What can hang from each mark
k728: k235 k548
k501: k235 k548
k134: k162 k172 k728
k235: k330
k548: k172 k501 k728
k172: k548

Known rows, with every way that one mark hangs from another
{k172 {k548 k501 {k728 {k235 k330}}}}: [-24   3 -31 -10  19   0   9  15  13  31  -3  -8 -41  62 -12  64  11  10
 -18  -4   3  17   8  -1  12 -33 -10  52  60   7 -12 -13  14  32  32 -11
   5  13 -15  12   2  30  -9  39   7  23 -19  53  11 -29 -18 -13  -1  40
  10 -12 -25 -15   1  18]
{k134 {k172 {k548 k728}}}: [ -9   9 -23  -2  19  -2  14  34   1  25   4   2 -40  25 -28  24  -6   2
  -4 -19  14   3  19   1 -19  -4  -2  23  22  -9 -38  -7   6  32   4  -2
   4   3   3 -17   9  38   6  32   2  -9 -23  21 -20 -28 -32   0  -4  26
   9  15 -34   8 -12  13]
{k548 k172 k501 k728}: [-44   4  -2   4   1 -25  -1  17   3  15 -11 -16 -20  47  -6  43   5   0
 -13  -6 -18 -10  -5  19  22  -6 -11  21  31  -3 -13 -23  27  51  18   3
   5  23 -13   0 -17  37   6  35  17  -2 -18  51  -5 -28 -28 -10 -17  37
  24   3 -43  -3   5  23]
{k501 k548}: [-15   5  -1  -1   1 -21 -24   8  24  -3   3 -14   8  14   2 -14   7  12
  -7   4  -5  10   6   8   3  -9  -1 -13  -9   0   3  -9   7   1  21  15
   1  15  -5  -4 -11   9  -4   4  15  -2  -5  -3   3  -4   4  -4 -13   0
   3  -1  16   8   0   9]
{k548 k501 {k728 {k235 k330}}}: [-33   6 -13  -7  -1  -5   9   4   7  19  -2  -8 -33  62 -11  55  19   9
 -15   9  -2   9  -6   3  26 -26 -18  42  54   4   5 -12   9  19  32  -6
  11  16  -8  24  -6  13 -13  21   8  35 -18  52   4 -20  -5 -14  -4  13
  12 -22  -3 -18   4  21]
{k134 k162 {k172 k548}}: [  6  -6 -17   7  14  10   9  36  -1  23   6   2 -27  11 -17 -24  13  -4
   6  -3  14  14   4 -12 -10   0   3   5  10 -18 -24  -7   3   4  -6   3
  -1 -12   6  -3  19  38   3  15   1 -16 -20  -8 -36 -17 -13   3   3  17
  10  12 -23  13 -19  -2]
{k172 {k548 {k501 k235} k728}}: [-36  -1 -14  -2  11 -10   9  17  -1  25  -3 -13 -37  49  -5  40  11   8
 -13 -11  -3  20   9  -1   0 -22 -20  37  48   7 -18 -21  14  38  17   6
  -1  18  -3  -1   0  42  -6  36  15  16 -19  44   0 -36 -36 -16 -12  37
   4   7 -29  -8   5  35]
{k172 {k548 k501}}: [-21  -3  -9 -10  18  -1   6  11   4   9  -8  -8 -22  36   3  21   1  -8
 -12 -16   4  11  12  -5  -6 -16  -1  25  34   4 -14 -14  14  19   6  -1
  -9  12  -5  -9   4  19   2  24  -9  -2 -11  21   9 -25 -18  -5  -6  34
   7   4 -32  -6  -5  18]
{k548 k172 {k728 {k235 k330}}}: [-10   9 -34   2  12 -19 -11   7  25  22  -3  -2 -24  27 -15  49   8  21
 -11  13 -10  -5   0   4  27 -23 -12  31  26   3 -21 -13  10  28  35 -10
  14   2  -9  19  -5  38   8  23  26  16 -19  41  -6 -11 -10  -5   0  29
  13 -14  -7  -3  11  12]
{k548 k172 k501 {k728 {k235 k330}}}: [-33   7 -25  -2   7 -20  -2   4  20  24  -9  -9 -32  58 -10  61  19  13
 -20   8 -11  -2  -2   5  34 -25 -15  40  45   3 -17 -22  17  37  37  -8
  14  14 -12  19 -10  37   0  36  18  26 -23  65  -2 -21 -17 -12  -8  36
  28 -15 -24 -15   8  29]
{k501 {k235 k330} {k548 k172}}: [-10   5 -21  -2   5 -35 -21 -10  45  16   3  -7  -9   8  13  -9  39  42
 -19  26 -12  21  16 -11  11 -16 -21   5 -17   2 -45 -27   5  31  42  21
  20  12  -1  13   1  32 -17  17  30  19 -15  21  -2  -8   0 -12  -9   8
   8  -4  21   3   3  45]
{k548 k172 {k501 {k235 k330}} k728}: [-42   3 -13   6  -5 -22   7  -1  11  29  -3 -10 -35  49   3  45  33  23
 -21   9 -15   7   1  -1  21 -16 -25  38  24   1 -35 -31  14  58  35   8
  17  21  -6  18  -4  40 -20  36  17  27 -22  65  -8 -27 -22 -19  -9  29
  22  -5 -25 -13   7  49]
{k501 {k235 k330} {k548 k728}}: [-24  11 -11   5  -7 -21 -11   1  27  19  13 -14 -15  32   0   9  30  50
 -16  20 -10  27   9  -8   4 -20 -27  16  -3   4 -17 -20   2  32  49  21
  22  24  -6  16  -3  20 -36  14  31  28 -19  30  -4 -20  -4 -19  -6  -1
  -5  -8  23  -2   6  33]
{k134 k162 k172 {k728 {k235 k330} k548}}: [  3   2 -33   7  10  26 -10  32   4  40   3  10 -41   8 -17 -24  16  10
 -11  28  17  14   2  -6  -7  -2 -20  19  31 -15 -42   4   1  -8  18  -4
  29  -2  -1   6  18  64   7  28   7  27 -43   6 -42  -9   7 -20  -1 -15
   9  -5  19   2 -20   5]
{k728 k235 {k548 k172 k501}}: [-27  -3 -24  -1  14 -19 -37  14  16  23 -17 -10 -25  27   5   7  13  -9
 -16  14 -11   2  13  22  23 -25 -21  20  55   3 -25 -14  29  11  14 -10
   8   6 -14  -6 -17  51  39  28  25  18 -37  33  10   0 -14 -19 -26  30
  19 -16   1 -15  18  17]
{k134 k162 k728}: [ -5 -13   3   7  -1  21  -1  18  -6  14  -2   0  -6   0   0 -16  -4  -3
  -1  11   0  -1 -16  -6  -3  15  -1  -6  -4  -8   1   6   0  -9  11   7
   3   3  -3   9  16  31  -5  12  -3   5  -3  -8 -36 -11   5  -8   8  -9
  -3   8 -11  14 -16  -6]
{k235 k330}: [  5   7 -12  -2  -1   7   9 -10   9   7   7   4  -6   5   0  11  18  18
  -7  10   1  12   1 -13  -6  -2  -1  19  -5  -1 -18  -2  -7  17  21  -5
  17   2  -7   9  12  -5 -22  -2  -4   9  -5  10   4  -2  13  -1  11  -7
   5  -5   4  -8  -5   5]
{k728 {k235 k330} {k548 k172 k501}}: [-23   2 -33   0  16 -15 -30   9  27  27 -13  -8 -27  30   7  17  26   7
 -26  21  -8  14  13  11  19 -29 -22  31  54   1 -37 -20  25  22  31 -11
  22   8 -17   5  -8  47  16  28  18  30 -34  44  13  -6  -2 -21 -14  24
  26 -23   8 -23  13  24]
{k172 {k548 k501 k728}}: [-37   0 -11  -4  13  -7   8  22  -5  21  -9 -13 -30  53  -8  48  -3  -1
 -10 -18  -4   7   9   7   1 -18  -4  33  49   3  -7 -15  21  41  14  -4
  -4  24 -14  -8  -5  31  -3  32   4   1 -12  42   1 -34 -30 -10  -8  40
   9   5 -44  -3   1  19]
{k501 {k235 k330} k548}: [ -9   7 -12  -1  -1 -19 -13 -15  34  12  10  -8  -6  13  12 -14  37  41
 -12  23  -4  31  12 -15   0 -16 -20   7 -11   3 -24 -18  -4  13  36  20
  18  12   0  18   2  13 -31   7  19  28 -13  11   4  -5   8 -16  -5 -12
  -2  -7  37  -3   2  33]

Rows
[  4  13 -43  -9  24   6  14  24  10  34   7  11 -49  36 -31  36   5  13
 -11  -3  22  10  19  -9 -14 -21  -7  41  35  -4 -42  -8   1  22  16  -8
   9  -9   3   4   8  40   0  33   6  14 -32  29 -13 -24 -18  -2   5  23
  10  -2 -15   0  -9  14] | {k134 {k172 {k548 {k728 {k235 k330}}}}}
[-22  13 -30  -1  10 -36 -35  13  49  18  -2 -14 -14  40 -11  32  11  34
 -15  18 -13   3   7  12  27 -25 -11  14  18   5 -15 -20  19  28  45   4
  18  18 -15  17 -17  44   3  27  38  14 -18  34  -1 -12  -6  -8 -14  26
  10 -16   8   4   8  19] | {k501 {k548 k172 {k728 {k235 k330}}}}
[-30  11 -23   6   1 -37 -23   2  44  25   3 -14 -19  27   4  16  35  49
 -19  20 -18  19  10  -1  13 -20 -25  15  -5   1 -34 -29   9  48  52  20
  25  21 -10  11  -4  47 -19  27  42  19 -18  38  -7 -20 -13 -17 -10  17
   8  -3   8   4   7  43] | {k501 {k235 k330} {k548 k172 k728}}
[-17  -3  -1  -2  -7  -2  20 -17   4  12   3   0 -20  34   8   9  40  17
 -15  11   0  23   4 -19   1 -14 -24  26  14   3 -21 -19  -3  20  16  12
  12   9   1  15   8   1 -29  11  -4  33 -14  30   3 -10   1 -19   0  -7
   9  -5   2 -22   2  40] | {k548 {k501 {k235 k330}}}
[-17  -6 -16  20   5   7 -31  33   5  29 -12  -6 -17  -9   5 -29  -4   2
  -9  15 -13  -2  -4   7   0  14  -9  -4  17 -11 -24  -6  19  12  14  -1
  20  11 -19  -9   4  73  20  24  18  -5 -27   5 -33 -11  -5 -18  -6  16
   7  10 -14  16  -6  -1] | {k134 k162 {k728 {k548 k172}}}
[  9   9 -39  -7  19  22  -8  20   8  33   1  23 -46   6 -20   3   2   9
 -20  15  26  10  20  -7 -25  -7 -23  28  31  -1 -60   8   1  -2  22 -12
  29  -7   2  -3  13  53  19  34   2  33 -47  20 -18 -11   2 -16  -3 -15
  12  -4  18   0 -15  16] | {k134 k172 {k728 {k235 k330} k548}}
[-27  10 -23   0  11 -39 -38  21  40  14  -7 -19 -11  33  -8  27  -3  18
  -9   8 -14  -2   3  20  33 -20 -12   3  17   5  -1 -15  23  14  34   6
   5  14  -8   6 -21  45  17  28  44   9 -15  29  -2 -13 -17  -7 -25  29
  10 -11   1   9   7  15] | {k501 {k548 k172 {k728 k235}}}
[-34  10 -11   3   3 -40 -32  22  32  10  -4 -22  -5  28  -5  22   1  21
 -10   2 -19  -6   6  22  15 -11  -3  -3  -3  -1  -8 -20  23  33  33  12
   7  24 -15  -8 -19  44   6  24  35  -9  -9  23  -4 -18 -17  -3 -20  28
  12   4  -8  17   5  17] | {k501 {k548 k172 k728}}
[-32   1 -11   5   7 -23 -25  15   9  12 -17 -16 -17  16  13   0  13  -4
 -15   5 -13   4  11  25   9  -8 -14   8  39  -2 -30 -21  31  33  11  -2
  17  22 -20 -18 -15  46  25  26  16   4 -28  29   9 -14 -15 -15 -24  29
  22  -1 -18 -12  12  21] | {k728 {k548 k172 k501}}
[-10   1 -34  -7  24   0  -8  24   6  21  -5  -2 -31  31 -19  44 -12   4
  -5  -6   0   3  10   0   3 -26  -6  30  48   9   0  -4   8  10  16 -12
  -5   6  -8   4   0  36  13  27  18   9 -10  26   0 -18 -23  -7  -3  39
  -3  -7 -16  -1   6   1] | {k172 {k548 {k728 k235}}}
[-39   3 -15  -4  12 -25 -11  14  10  20 -12 -13 -28  56 -11  54   8  -5
 -15   3 -15 -11  -3  17  38 -22 -16  27  49   3  -7 -18  26  25  16  -5
   2  14  -6  15 -17  39  17  36  23  18 -24  54  -4 -18 -27 -14 -20  40
  22  -9 -25  -8  10  25] | {k548 k172 k501 {k728 k235}}
[-24 -10 -13   8   5   1  18  37 -11  39   3  -8 -46  51 -19   4  30   2
  -5  -5   5  22  -1  -7  -5 -10 -15  24  35 -20 -26 -20   8  31   7  13
   0   5   6   7  15  52 -11  31  12   5 -31  27 -41 -40 -36 -13  -8  25
  14  15 -36   3 -12  28] | {k134 k162 {k172 {k548 {k501 k235} k728}}}
[-31   1 -21  -1   8  -1  16   8   6  32  -1  -9 -39  55  -4  44  26  22
 -19  -7  -5  24  13 -14  -3 -22 -21  48  41   5 -29 -23   8  50  30   2
   8  18 -11   6   4  34 -26  34   9  21 -23  52   1 -38 -25 -17  -2  34
   8   3 -28 -14   3  39] | {k172 {k548 {k501 {k235 k330}} k728}}
[-31   0 -20   6   1 -18 -17   5  16  31  -9 -10 -29  19  18   1  40  21
 -25  14 -15  22  16   3   8 -15 -31  25  31   2 -53 -26  22  46  25   4
  25  20 -14  -4  -2  49   2  25  21  25 -35  42   7 -13  -9 -22 -17  17
  17  -3  -1 -22  13  39] | {k728 {k548 k172 {k501 {k235 k330}}}}
[-18  -8 -13  -8  17  -4   9   1   2  15  -6  -4 -26  29   6  14  14  -2
 -12  -9   3  21  15 -14  -6 -17 -13  25  33   7 -28 -19   8  23   4   7
  -9   9   1  -2   8  25  -5  27   4  12 -16  24   2 -26 -21 -14  -9  28
   5   7 -17 -10   2  35] | {k172 {k548 {k501 k235}}}
[-34  -3 -11   9   5 -24 -24   9  13  21 -13  -9 -24  10  16 -10  26   6
 -17   9 -16  15  16  11   8 -12 -33  15  35  -1 -44 -26  26  38  11   7
  17  17  -9 -12 -11  55  17  26  26  14 -35  34   4 -13 -19 -23 -29  24
  17   2  -6 -12  17  37] | {k728 {k548 k172 {k501 k235}}}
[-22  -7  -2  -2   3 -25  -1  -5  10  13  -8  -5 -18  24  11  12  24   1
 -14   2 -10   7   4  -3  15 -10 -20  14  11  -1 -32 -25  18  30   7  11
   1   7   9   7  -5  27   4  25  15  11 -17  36  -5 -11 -18 -15 -17  21
  17   1 -19  -9   8  44] | {k548 k172 {k501 k235}}
[-11   7 -24   0   3   2   1   8   8  19   2   0 -23  33 -16  44   9  22
  -8  13   1   2  -5   1  19 -23 -14  30  29   2   4  -1  -2   9  30  -8
  15   3 -10  21  -1  13  -8  12  15  27 -16  35   1  -3  -1  -7   6   5
  -1 -17  12  -9   5   2] | {k548 {k728 {k235 k330}}}
[ 13  -5 -12   0  16  25   1  27   1  27  -3  17 -33  11 -24 -14   1 -14
   1  15  22  -2  -9 -11   0   5  -7   3  12 -13 -16  12  -4 -30   2   3
   5 -20  16  17  17  45  14  24   0  18 -24  -2 -50 -11   0  -9   2 -14
   6   2   0  17 -25   0] | {k134 k162 k172 {k728 k235}}
[  0 -12  -8   2  11  21 -12  19   1  21  -4   5 -13   9  -6  -7  -6 -10
  -1  20   2  -3 -14 -12  15   2  -6   5  18  -3  10  11   1 -37  13   1
   0  -9   1  24  11  30   9  13   6  19  -8  -6 -36  -4   8 -11   3  -9
  -8  -6   9  12 -11  -9] | {k134 k162 {k728 k235}}
[  2   4 -38   1   8   3 -26   6  18  22  -3  -2 -19   3   2  -5  19  18
 -14  24  -3  18  14   1   5 -27 -20  23  40   5 -19  -1   5   1  23 -13
  23  -3 -18   7   2  26   7   7  16  33 -26  20   9   5   9 -15  -2   0
   1 -22  40 -19  10   0] | {k728 {k235 k330} k548}
